Each row was made from one walk, in order. Every step used is in the known rows, and no mark comes twice. Write each row's walk.
Known rows:
tabakuv -> pema: [  2 -10  -8   7 -12   6  22 -16  -1  21   1  -7 -23   9  14 -25  -3  12
  14  12 -30 -19   1 -22]
sotuto -> tudulot -> fede: [-24  14 -18 -23  -6  -7  -9  13 -46  22 -41 -14  35  30 -15 -11   3 -21
  14  -8  17  13 -30  -3]
sotuto -> tudulot -> rulu -> tabakuv: [ 12 -24 -43 -24  22 -17   3   5   5  37 -52  13  26 -26 -36   4  -6 -22
  -2   3 -30  23   4   6]
rulu -> tudulot -> sotuto: [-11  -2  -6  18 -27  25   0   5  15 -28  45 -24   1   5  14  41  -4  18
  -2 -29  10 -17  -1  18]
rulu -> tudulot -> fede: [-10   0 -23 -18   2   3 -23   8 -23  37  15 -26  -1  20 -21   7  16   2
  16 -39   6 -26 -10  -2]
fede -> tabakuv -> pema: [  1  18  -5   3  -7  17  30 -42  -4   3  -2   0  -4  -7  27 -26   3  -5
  -3 -10 -18 -26  30 -11]
rulu -> tabakuv -> pema: [ 19 -42 -23   3  16  -3  16 -29  15  20  -7  11 -27 -23  -8 -14   0  23
  30  -4 -48 -28  15 -19]
fede -> tabakuv: [ -5  37 -10  -4  -6  16  44 -18  -6  -8  -4   7  32 -21  37  -7   2 -20
  -5 -37  22 -11  22  18]
rulu -> tabakuv -> sotuto -> tudulot -> fede: [-14  -2 -21 -26   3 -43 -51  -9 -40  11 -44  -1  28  12 -32 -18  10  19
  16 -34   8 -10 -15 -20]
tudulot -> pema -> tabakuv: [ 26 -41  22  16   3  20   6  26   0  15  -6  21 -19  -6 -30  -9  -4  -2
  15  38   8   5 -31   3]
sotuto -> tudulot -> pema: [ -7 -21  -4 -19  -9  34 -30  15 -19  24 -48  19  -1  25 -37  -8 -19 -36
   0  13  15  40 -26   8]
rulu -> tudulot -> sotuto -> tabakuv: [-11  15  25   4 -15   1 -13  38  36 -32  57   3   4  -3   1  29  -5   4
 -21 -23  14  -7  21  19]
tudulot -> pema -> tabakuv -> rulu: [ 28   2  38  22  19   8   6   1 -11  -1  -1  11 -16  13 -11   0   2 -12
  12  59  -4  21 -25   5]
fede -> tudulot: [-35   2 -11 -10 -13  25  38  -2   4 -28  -9   1  -3   8  57  -2   8   2
   4 -11  30  12  -1   6]
rulu -> tudulot: [  3  -8 -20  -3  -1  20  -1   6  10  19  32 -18 -19  -9   8  16 -13  -3
   9 -33   7 -16   4   7]
pema -> tabakuv: [ 22 -13  10  24   2  -2  46  20   4  -5  15   5  -3 -26  15  -6  -8  11
  21  25   6  -6 -25  -1]
pema -> tabakuv -> rulu -> tudulot: [ 28   6  22  26  26   9   3  -6   9  -9  52 -19 -29  -9  16  26 -10  -1
  16  23  -5  -5  -6   3]
rulu -> tudulot -> fede -> tabakuv: [-12  31 -14 -21   6  15  -6 -19 -22  17  12 -16  24  -2   1   7  19 -17
  -1 -61  21 -30  22   9]
pema -> tabakuv -> rulu: [ 22  23  28  33  19 -10  40  -4  -7 -18  18  -6  -2  -4  30   4  -5  -4
  19  47  -6   7 -21   1]
rulu -> tabakuv: [ 15 -27 -35   1  19  -7  27  -5  12  14 -14  20   7 -38  -4   5  -4   9
  32 -29 -16 -11   7  10]

Which walk is each row?
[ 20 -39  23   5   3  29 -14  24  -7   6 -29  21 -12   0 -35  -7 -21 -21
  13  49  16  31 -40   3] : sotuto -> tudulot -> pema -> tabakuv
[ -4 -42 -29 -16  17   0  13 -28  22  22 -31   8 -21 -10  -9 -13  19  15
  -3  19 -51  -8  25 -19] : fede -> tudulot -> rulu -> tabakuv -> pema
[ 14  -4  16  22 -16 -38   1   4  -8 -17  18  -2  -7 -13  15 -27   1  46
   5   2  17 -29 -16 -26] : pema -> tabakuv -> sotuto
[  8  35  23   0  23  -8 -18  12  20  -2  51  -4 -17   3   7  17  -7 -23
  -9  -7  -3   4  26   8] : sotuto -> tabakuv -> rulu -> tudulot
[-12  49  19  21  -8  30   0 -34   7 -55  47 -24  18   8  36  49   3  -5
 -13 -25  12  -8  22  28] : fede -> tabakuv -> rulu -> tudulot -> sotuto
[-11  11 -28 -23 -10 -11   8  21 -13  39 -46 -11  30   9 -18  -9  -8 -35
 -30  20 -11  35 -13   0] : sotuto -> tudulot -> rulu
[-46   8   3  11 -39  32  36  -4   9 -73   5  -9  17  20  56  24  12  20
  -6  -6  34   6  -9  19] : fede -> tudulot -> sotuto
[-11 -13   2 -18 -22   3 -65   4 -27  13 -46  14  -4  33 -38 -23  -9  -5
 -12  -2  26  24 -20 -12] : tabakuv -> sotuto -> tudulot -> pema
[  6  48   5   3  19  21   2 -39   1 -11  35 -18   1  -7  33  24  -4 -26
  -4 -30   7  -5  33  19] : fede -> tabakuv -> rulu -> tudulot
[  9  10  34  41  -5  18   3  -5  14 -53  63 -26  -7   5  22  50  -5  17
   4  22   1  -7 -11  16] : pema -> tabakuv -> rulu -> tudulot -> sotuto
[ -4 -29  30   4 -16   0 -33   0  -7 -28 -11  16 -28  12  -1 -26  15  39
  -6  18  35  -3 -16 -24] : fede -> tudulot -> pema -> tabakuv -> sotuto
[  7  22  -1   6  16  10  -6 -13   2   4  39 -24 -20   6  19  24  -8 -12
   8 -11  -7  -1   7   8] : tabakuv -> rulu -> tudulot
[-31   2  38   6 -28   9   9   3  31 -54  21   8 -14  21  29  -5  12  20
 -21  20  -5  -5  22  -7] : fede -> tudulot -> sotuto -> tabakuv -> pema
[  8 -12 -34 -12   3 -60 -19  -9  -3  30 -24   6  13 -17 -27 -22  18  34
 -13 -27 -23 -20  18 -20] : tudulot -> rulu -> tabakuv -> sotuto
[  0  57  31   5  18 -29  18  15   5 -13  18  12  13   8  21  -4   0 -25
  -8  17  -5  20  15   8] : sotuto -> tabakuv -> rulu
[ 16 -25 -48 -15  23 -26  24   5  10  46 -31  13  20 -33 -30   2  10  -5
   1  -9 -38  -2  12   6] : tudulot -> rulu -> tabakuv
[-31   6 -22 -24 -10   4  32  11   0  12 -31  -6  14  11  19  -7  22 -12
 -33  12   2  20   3   3] : fede -> tudulot -> rulu
[-16  26  28   9 -20 -14  17  40  22 -40  30  16  30   0  13   9   1   3
 -20  -6  14   4  11  19] : tudulot -> sotuto -> tabakuv
[  1   4  -1  -7 -13 -42 -20  17 -14  17 -31 -11  18   3 -21 -27  -5   4
 -33  37  -3  15 -19 -23] : pema -> tabakuv -> sotuto -> tudulot -> rulu
[  9   7  31  -9  21  16 -55  17  11  22  21  18 -29  23 -43  12   0 -34
 -14   5   0  21  15  11] : sotuto -> tabakuv -> rulu -> tudulot -> pema
[ -3 -13 -21 -10   1 -29 -34 -15 -10 -10 -34  11  11 -16  -8 -13 -16  18
  12 -27   9   3  -2 -14] : rulu -> tabakuv -> sotuto -> tudulot
[ 18 -26  25  13 -12 -17 -34   8 -13   3  -1  14 -21   2 -26 -28   7  34
   0  15  18 -15 -22 -23] : tudulot -> pema -> tabakuv -> sotuto
[ 12 -39 -32 -16  16 -12  -7 -19   8  46 -48   3 -10 -12 -39 -15  -5  -7
   0  25 -60   5  11 -19] : sotuto -> tudulot -> rulu -> tabakuv -> pema
